Known rows, with every way that one mark hangs from another:
limibu{buru kikid pufi puna}: [-52,   5, -28,  13, -40,  13,   0,  27, -17, -49,  22,  46,  49,   5, -41,
  52, -27,  21, -40, -27, -13,  34, -33,  74,   6, -19, -18,  13,  30,  -8,
  60,  43, -42]
lare{buru{sabubo} gomif}: [-13,   5, -12, -34, -50,  53, -12, -25,  -6, -12,  -1,   7,  32, -68, -48,
  27,  -7, -31,   0,  -4, -51,  48,   5,   5,  32,  13,  -3,  17, -16,  39,
   0,  16, -66]
fuzeden{buru{sabubo}}: [ -7,   8,  17,  -9, -49,  44,   5,  16, -44, -16, -12,  50,   1, -54, -28,
  20, -20,   3, -22, -13, -39,  62,  -6, -27,  45,  30,  48,  26, -42,  30,
  15,  36, -42]
dafa{limibu{kikid puna}}: [-28,  21,  29,  59,  -1,  -1,  -9,  -1,  -2, -33,   0,  49,  29,  -6, -82,
  39, -23,  -8, -12, -41, -11,  38,  -7,  49,   3,  15,  62,  11,   8,  -3,
  42,  56, -44]
lare{gomif{limibu}}: [-15,  15,  -9, -19,  40,  24, -24, -42,  -6,  18,  17,   8,  11, -35, -40,
  36,  -5, -36,  -2, -26, -30,  50,   2, -24,  25, -42,  29, -35, -44,  45,
  41, -18,  -7]
gomif{limibu{kikid}}: [-14,  26,  27,  -7,  17,  17, -14, -14, -16,   2,  -3,  27,  17, -30, -58,
  19, -23,  -4,   9, -40, -33,  62, -21,  -7,  10, -27,  29, -28, -39,   6,
  35,   8, -22]
gomif{limibu{dafa puna} sabubo{buru}}: [-25,  10,   1,  58,   9,  17,  29,  -3, -47,   8,  14,  46,  29,   1,  -2,
  -2, -35,  10,  51, -43,  39,  59,   9, -19,  -2, -22,  29,  42, -11, -32,
 -13,  20,   6]
zopu{kikid}: [-12,  23,  23,   0, -11,  46, -54, -15, -18, -33, -18,  29,  -5, -11, -59,
  44,   1, -16,   3, -32, -16,  37,  18,  12,  22,  25,  26,  24, -79,  71,
  43,  -7,  -6]
gomif{limibu{kikid maredub} sabubo}: [ 11,  17, -21, -38,  14,  27, -12,   9, -33,   8,   1,  -5,   7, -12,   7,
  44,   3,   8,   9, -23, -16,  68, -15,  13,   6, -31, -11,   1, -27, -29,
  11,  13, -40]
dafa{limibu{pufi}}: [-17,   9,  13,  20,  -6,  27, -40,  16,   6, -35,  21,  43,  20, -29, -37,
  68, -24,  12, -24,  11,  31,  51, -15,  23,  10,  12,  21,   7, -46,  45,
  32,  50, -18]
fuzeden{buru{sabubo} gomif}: [ -4,   4,  36,  -7, -33,  51,  21,  10, -56, -44,   3,  48, -13, -61, -14,
   3, -23,  -1, -25, -23, -26,  71,   2, -21,  50,  31,  52,  -4, -51,  25,
  20,   8, -46]
limibu{dafa kikid pufi puna}: [-55,  13,  -3,  17, -43,  -6,  14,  40, -24, -38,  -1,  57,  21,   7, -53,
  40, -28,  31,   5, -27,  19,  39, -27,  87,  -6,   2,  -4,  13,  17, -44,
  39,  73, -17]
lare{buru{fuzeden{reda}}}: [ -2,   6, -16,   5, -37,  42, -38, -14,  25, -55, -60,   0,  32, -39, -35,
  30,   8, -53,  23, -18,  19,  30,  14, -24,   1,   2,  41, -12, -54,  37,
   4,  15, -67]
fuzeden{buru gomif{limibu{pufi} sabubo} reda}: [ 29,  -9,  -2, -18,  21,  39,  41,  18, -42, -34,  21,  12,  -2, -39,  67,
  21,  -4,  -8, -29, -26,  20,  93,  -2, -29,   6, -72,  10, -46, -59, -31,
  12, -17, -42]
sabubo{buru{fuzeden} gomif}: [-56,  -1, -10,  44, -17,  65, -65,   6,   0, -15,  -5,  33,  19, -46,  -9,
  16,  -5, -45,   4, -18,  21,  10,  19,  -9,  12,  28,  47, -13, -49,  26,
 -18,  16,  -8]
limibu{buru{fuzeden} dafa kikid maredub pufi}: [-46,  17, -79, -67, -75,  17,  -7,  86, -13, -51,  -8,  10,  38,  40,  18,
  67, -26,  22, -36,  -4,  36,  43, -32,  89,   0,  30, -45,  34,  24, -27,
   7,  65,  -6]
sabubo{buru gomif{limibu}}: [-36,  19,  10,  43,  25,  42, -48, -19, -20,  32,  35,  38,  13, -51, -32,
   5, -13, -33,   7, -23,   6,  43,   7, -47,  17,  -1,  39, -33, -57,  19,
 -19,   3,  22]
dafa{limibu{buru{fuzeden} kikid pufi}}: [-28,   6, -18, -14, -37,  33, -16,  57,  17, -57,  13,  28,  64,  12, -12,
  53, -48,   4, -65, -14,   1,  48, -30,  68, -16,  -3,   5,  25,  18,   6,
  19,  49, -32]
dafa{limibu{maredub pufi}}: [-11,  26, -28,  -7, -19,  21, -40,  22,   0, -38,  15,   7,   8, -11, -20,
 101,   1,  12, -33,  29,  57,  38,  -9,  32,  16,  44,   4,  12, -38,  31,
  26,  65, -11]
lare{buru{fuzeden{gomif{limibu}}}}: [ -6,  25,  28,  -1,   5,  58, -12, -27,   7, -54, -14, -20,   6, -32, -29,
  -1, -30, -48,  30, -26,  34,  70,   6, -42,  -4, -23,  36, -59, -53,  39,
  12, -32, -44]
lare{buru{fuzeden sabubo{gomif{limibu}}}}: [-11,  19,  22, -10, -18,  76, -20, -19,  20,  24,  -9,  -5,  17, -51, -35,
 -19, -40, -50,  22,  -2, -15,  56,  -9, -17, -13,   6,  36, -31, -28,  -9,
 -49,   9, -34]
fuzeden{buru gomif{limibu{kikid} sabubo} reda}: [ 33,  -3,  15, -17,  21,  24,  47,  14, -52, -25,   4,  24,   3, -37,  41,
  -3,  -3, -25, -22, -69, -31,  98,  -2, -15,   9, -68,  39, -43, -43, -53,
   7, -22, -62]
zopu{kikid reda}: [  -2,   27,   17,  -26,  -22,   58,  -66,   -6,  -28,  -28,  -27,   47,
  -29,  -12,  -43,   12,  -20,  -34,    7,  -33,  -23,   29,   10,   22,
   25,   28,   13,   45, -112,   48,   45,  -21,  -30]
lare{gomif{limibu sabubo{buru{fuzeden}}}}: [-18, -10, -37,  -8,  26,  69, -16, -10,  -8,   0,  10, -16,  41, -33,  39,
  16, -11, -40,  12, -27,  -2,  47,  24, -31,  -2, -68,  20,  11, -25,   5,
 -22, -31, -22]
gomif{limibu}: [ -8,  24,  20,   6,  32,  27, -30, -32, -14,   5,  -3,  26,   4, -32, -51,
  28, -21, -14,  19, -19,  -2,  54,  -7, -44,  21, -17,  48, -27, -68,  44,
  41,  -2,  -7]
dafa{limibu{buru{fuzeden sabubo} pufi puna}}: [-30,   3, -13,  24, -36,  49,  14,  21,  19, -47,   6,  26,  59,  10, -23,
  39, -64,  12, -47,   6,  30,  33, -20,  60, -15,  39,  56,  66,  36,  -8,
   6,  63, -34]
limibu{buru pufi}: [-34,   1, -35, -21, -31,  33, -31,  18, -19, -37,  28,  45,  36, -17, -16,
  63, -26,  20, -36,  -1,   7,  41, -25,  16,  27,   0, -19,  13, -28,  61,
  54,  24, -14]
lare{buru{fuzeden} gomif{limibu}}: [-15,  18, -19, -27,  -6,  48, -23, -29,  27, -11,  -9, -36,  25, -30, -32,
  20, -13, -72,  13, -21, -15,  56,   8, -27,  -3, -57,  13, -43, -21,  33,
   5, -22, -38]

Rows:
[-11,  21, -37, -50, -67,  27,   0,  54, -17, -32,  26,  20,  58,   1, -14,
  71, -35,  41, -76,  17,  -6,  59, -42,  83,  11,  64, -21,  60,  33, -26,
  -8,  84, -34] | dafa{limibu{buru{sabubo} kikid maredub pufi}}
[ -3,  17, -60,  -4,   1,   4,  32,  11, -44,  18,  26,  19,  13,  48,  18,
  40, -31,  16,   7, -26,  35,  54, -11,  17,  12,  -5,  -6,  35,  13, -24,
  10,  28,   2] | gomif{limibu{buru dafa maredub puna} sabubo}
[-14,   2, -74, -31,  10,  64, -22,  -6,  -9,  -4,   2, -46,  34, -15,  56,
  47,  14, -45,   4, -11,  26,  38,  28, -19,   5, -38,   0,  20, -19,  -5,
 -30, -11, -17] | lare{gomif{limibu{maredub} sabubo{buru{fuzeden}}}}
[-13,  12, -44, -28, -11,  19,  13,  26,   8, -24, -14,  12,  48,  30,  13,
  30, -41,   1, -15, -14,  53,  60, -21,   7, -13, -15,  32,   5, -18, -21,
  -4,  26,  15] | gomif{limibu{buru{fuzeden{reda}} dafa pufi}}
[-29,  28,  15,  41,  21,  -5,  15, -17, -20,  10,  -4,  43,  -1,  12, -64,
  16, -40,   0,  40, -36,  31,  51,  -4,  -6,   8,  -2,  58,  -5, -20,  -7,
  32,  26,  14] | gomif{limibu{dafa puna}}
[ 12,  11, -20, -30,   3,  53,   9, -19,   8,  -9, -35,   0,  57, -16, -11,
   4, -40, -21, -13, -14,  -6,  47, -12, -29,   4,  13,  90,  22, -28,  -6,
 -13,   8, -23] | gomif{limibu{buru{fuzeden{reda} sabubo}}}
[-22,  35, -24, -18,  11,   7, -26,  -3, -21,  49,  21,  19, -29,   0, -19,
  33,  -6, -17,  11, -10,  30,  46,  -3,   6,  20,  37,  15, -35, -52, -16,
 -14,  39,  38] | sabubo{gomif{limibu{dafa maredub}}}
[  1,  20,  40, -18,  -8,  72,   9, -24,   1, -43, -22, -16,  17, -45, -30,
 -19, -46, -32,  27, -14,  15,  76,  -5, -34,  -4,   8,  52, -21, -41,   9,
 -21, -13, -58] | lare{buru{fuzeden{gomif{limibu}} sabubo}}
[-19,  32,  25,  -9,  -1,  -3,   3,  15, -29,  13,  -3,  44,  15,  -5, -51,
   5, -41,  12,  20, -43, -14,  75, -22,  14,  10,  -9,  25, -11, -30, -19,
  18,  29,   6] | gomif{limibu{dafa kikid}}
[-28,  25, -55, -50, -60,  -8,  -9,  48, -41, -21,   6,  42,  27,  29, -19,
  55, -17,  27, -29, -28,  -6,  47, -20,  51,  38,  48, -24,  38,   4,   2,
  21,  57,  -4] | limibu{buru dafa kikid maredub}
[-22,  18,   7,  33,  41,  22,  13, -36, -27, -33,  34,  32,  15,   3, -38,
  14, -44, -14, -10, -47,  17,  53,  -4, -17,  20, -16,  60, -28, -20,  25,
  62, -20, -16] | fuzeden{gomif{limibu{buru puna}}}
[ -3,   1, -21,  12,  15,  31,  15, -41,  -6,  13,  25, -18,  18, -27, -16,
  16,  -5, -44,  27, -35, -28,  57,  10,  -2,  -5, -86, -11, -15,   5,  -2,
  13, -19, -64] | lare{buru gomif{limibu{puna} sabubo}}
[-26,   9, -21,  -6,  24,  50, -32,  -9,   8,  26,  22,  23,  15, -10, -10,
   5, -35, -43, -23, -25,  -6,  40,  -8, -16,   1, -18,  44, -39, -36,  24,
   3, -13,   3] | sabubo{gomif{limibu{buru{fuzeden}}}}
[ -9, -21, -31,  23, -16,  63, -30,   6,  -9, -49, -40,  18,  52, -41,  33,
  29,  10, -29,  21, -28,  35,  27,  28, -29,   5,  -8,  51,  36, -59,   4,
 -19,   6, -48] | gomif{sabubo{buru{fuzeden{reda}}}}
[-27,  22, -56,  21, -27,   7, -12,  23,  -1, -45,  37,  14,  27,  32, -24,
  95, -15,  13, -56,  12,  53,  32, -15,  56,  12,  36,   3,  34,  22,  16,
  42,  70, -15] | dafa{limibu{buru maredub pufi puna}}
[ -6,  24,  30,  -6, -14,  56, -18, -32,  -5,  42,  17,  15,   8, -63, -52,
 -10, -32, -31,  20,  -4, -30,  65, -12, -25,  10,  17,  21, -33, -35,   3,
 -34,  14, -36] | lare{buru{sabubo{gomif{limibu}}}}
[-27,  14,  20, -27,  -1,  48,  -5,  12, -12,  35,  29,  26,  28, -53, -31,
   5, -35,  13, -19,  -3, -34,  71, -41,  57, -11,  -2,   2, -29, -13, -63,
 -17,  40, -17] | buru{sabubo{gomif{limibu{kikid pufi}}}}
[  2,  16, -19, -33, -21,  59,  -4,  20,  -4, -64,   4,   1,  27,  -1,   7,
  41, -40,  -6, -51,   3,  37,  42,   0,  23,  22,  82,  66,  47, -13,  21,
 -13,  30, -34] | dafa{limibu{buru{fuzeden{gomif} sabubo} maredub}}
[  1,  -8, -44, -61,  20,  28,   9,   0, -29,  23,  49,  15,  46, -12,  22,
  23, -25,  -9, -38, -51, -79,  72, -15,  26,  13, -86, -25,   4,  15,  -5,
  23, -28, -39] | lare{gomif{limibu{buru kikid} sabubo}}
[  1,  -8, -28, -24,  26,  58,  -4,  -1, -12,  -3,   5,  13,  32,   0,  32,
  14, -44, -13,   1, -28,  -3,  54,  -9, -33,  -5, -53,  25,  16, -27,  29,
  10, -28, -29] | gomif{limibu{buru{fuzeden}} sabubo}
[ 27,  17,  31,  -8,   5,  38,  44, -17, -40, -18, -11,  17,   0, -58,  -3,
  -6, -21, -23, -19, -35, -10,  87,   1, -53,  31,   9,  91, -25, -62, -21,
  -2,  -4, -38] | fuzeden{buru{sabubo} gomif{limibu} reda}
[-44,   5,  14,  34,  -8,  68, -35,   0, -20, -83, -18,  23,  21, -40, -13,
  15, -13, -31,   9, -28,  43,  30,  27, -29,  24,  20,  58,  -7, -65,  45,
  12,  -9, -29] | sabubo{buru{fuzeden{gomif}}}
[  1,  -2,  -1,   7, -35,  44,   4,   4, -25,  18,  -8,  55,  -3, -70,  -8,
   8,   6, -36, -35, -20, -38,  46,   2,  -7,  35,  38,  68, -13, -50, -22,
 -22,  37, -41] | fuzeden{buru{sabubo{gomif}} reda}
[  2,  20,  34,   5,  22,  28,  13,  -7, -47, -27,  20,  31, -24, -32, -13,
   6, -26, -22, -15, -41,  -2,  86,   1, -62,  35, -30,  52, -59, -67,  38,
  36, -23, -18] | fuzeden{buru gomif{limibu}}
[-19,   4,   4,  66,  28,  37,   5, -23, -35,   2,  17,  27,  30, -22, -11,
  11, -18,  -6,  38, -37,  21,  49,  11, -37,   0, -47,  37,  21, -26,  -7,
   7,   3, -23] | gomif{limibu{puna} sabubo{buru}}
[-21,  12,  -3,  48,   0,   7, -12,  -9,  -7, -26,  29,  58,  34,   7, -60,
  45, -39,  -4, -35, -30,   9,  32,  -1,  11,  22,  24,  59,  31,   3,  45,
  51,  39, -25] | dafa{limibu{buru puna}}
[ -1,  20,   3, -28,   1,  43,   6, -20, -27,  11,  15,  32,  37, -25, -36,
  12, -52,  17, -15, -12, -31,  66, -25, -33,  30,  21,  46,  30, -27,  32,
  10,   7, -13] | gomif{limibu{buru{sabubo}}}
[ -8,  27,   7, -47, -30,  10,  38,  24, -42,  19,  14,  56,  50,   3, -39,
  -9, -73,  38, -14, -36, -42,  83, -42,  23,  18,  23,  18,  50,  13, -34,
 -11,  36,   0] | gomif{limibu{buru{sabubo} dafa kikid}}
[-17,   2,  13,   2, -41,  54,  -8,  14, -37,  24,  14,  60, -15, -64, -18,
   3, -16, -21, -30, -14, -47,  50,  -7,  -5,  40,  40,  39, -10, -40,   6,
 -12,  37, -29] | fuzeden{buru{sabubo{gomif}}}
[-22,   9, -12,  42,  25,  55, -43, -22,  17,   8, -16,   2,  32, -42,  -4,
  -2,   1, -64,   7, -28,  25,  31,  20, -38,  -5,   0,  80, -43, -59, -20,
 -40,   3,   4] | sabubo{buru{fuzeden{reda}} gomif{limibu}}
[-45,  19, -44,  18, -24,  18, -29,   8,  -9, -45,  -6,   6,   0,  -4, -32,
  89,  20,   5,  -4,  14,  61,  20,  -8,  50,  15,  20,  -1,  -2, -19,  10,
  56,  60, -27] | limibu{maredub pufi puna}
[-59,  11,  -3,  14,  -7,  58, -36,  35,   5,  -4,  19,   3,  42, -30,  -3,
   5, -25, -26, -16, -17,  13,  50, -20,  29, -28, -25,  -1, -39, -10, -47,
 -34,  21,  -2] | sabubo{buru{fuzeden} gomif{limibu{kikid pufi}}}
[-50,   7, -35,  25, -29,  13,   7,  19,  -9, -42, -17,  52,  31,  31, -30,
  21, -48,  -7,   5, -38,  30,  23,  -1,  29,   8,  23,  49,  35,  11,  14,
  30,  35,  -5] | limibu{buru{fuzeden} dafa puna}
[ -4,  11, -74, -61, -16,  17,  16,  43, -42,  11,  42,  15,  19,  39,  55,
  60, -29,  39, -18,   5,  46,  75, -30,  20,   7, -15, -63,  31,  -8, -16,
  -2,  32,  12] | gomif{limibu{buru dafa maredub pufi} sabubo}
[ -4,  24,   8, -53, -31,  36,  10, -21,  -7,  13,   7, -15,  45, -55, -54,
   0, -23, -25,  -6, -25, -81,  80, -14,  17,   6, -30,  -8,  -3,  14, -15,
 -15,   8, -62] | lare{buru{sabubo} gomif{limibu{kikid}}}
[  0,  14, -61, -12,   4,  28,   5, -35, -11,  12,  18, -46,   8, -13,   1,
  51,  17, -48,  18, -13,  -2,  52,  12,   7,   1, -60, -33, -11,  14, -10,
   8,  -2, -59] | lare{buru gomif{limibu{maredub puna} sabubo}}
[-15,   6, -35, -59,   6,  61,   4, -21,   4,  11,   4, -10,  49, -18, -10,
  11, -45, -29, -29, -16, -38,  47,  -8,  -8,  15, -17,  50,  28,   7,  16,
  -1, -15, -19] | lare{gomif{limibu{buru{fuzeden sabubo}}}}
[ -5,  18, -20,  -5,   8,  31,  14,  19, -65, -19,  27,  11,   0,  -2,  44,
  22, -18,  14,  27, -24,  69,  72,  15, -26,  24,  11,  -1,  17, -51, -22,
 -30,  -3,  10] | fuzeden{gomif{limibu{dafa maredub} sabubo{buru}}}
[-48,   4, -23,  15, -27,  28,  -8,  16,  -2, -49, -21,  34,  47,  13, -44,
  22, -33, -17, -19, -53, -18,  21, -14,  52,   2,  -4,  41,  16,  29,   1,
  47,  27, -48] | limibu{buru{fuzeden} kikid puna}
[-18,  -3, -33,  22, -23,  49,   9,  -8,   9, -45, -48,  24,  55, -11, -30,
  19, -27, -19, -11, -24,   9,  11,   2,  22,   5,  39,  93,  53,   3, -12,
   9,  35, -51] | limibu{buru{fuzeden{reda} sabubo} puna}
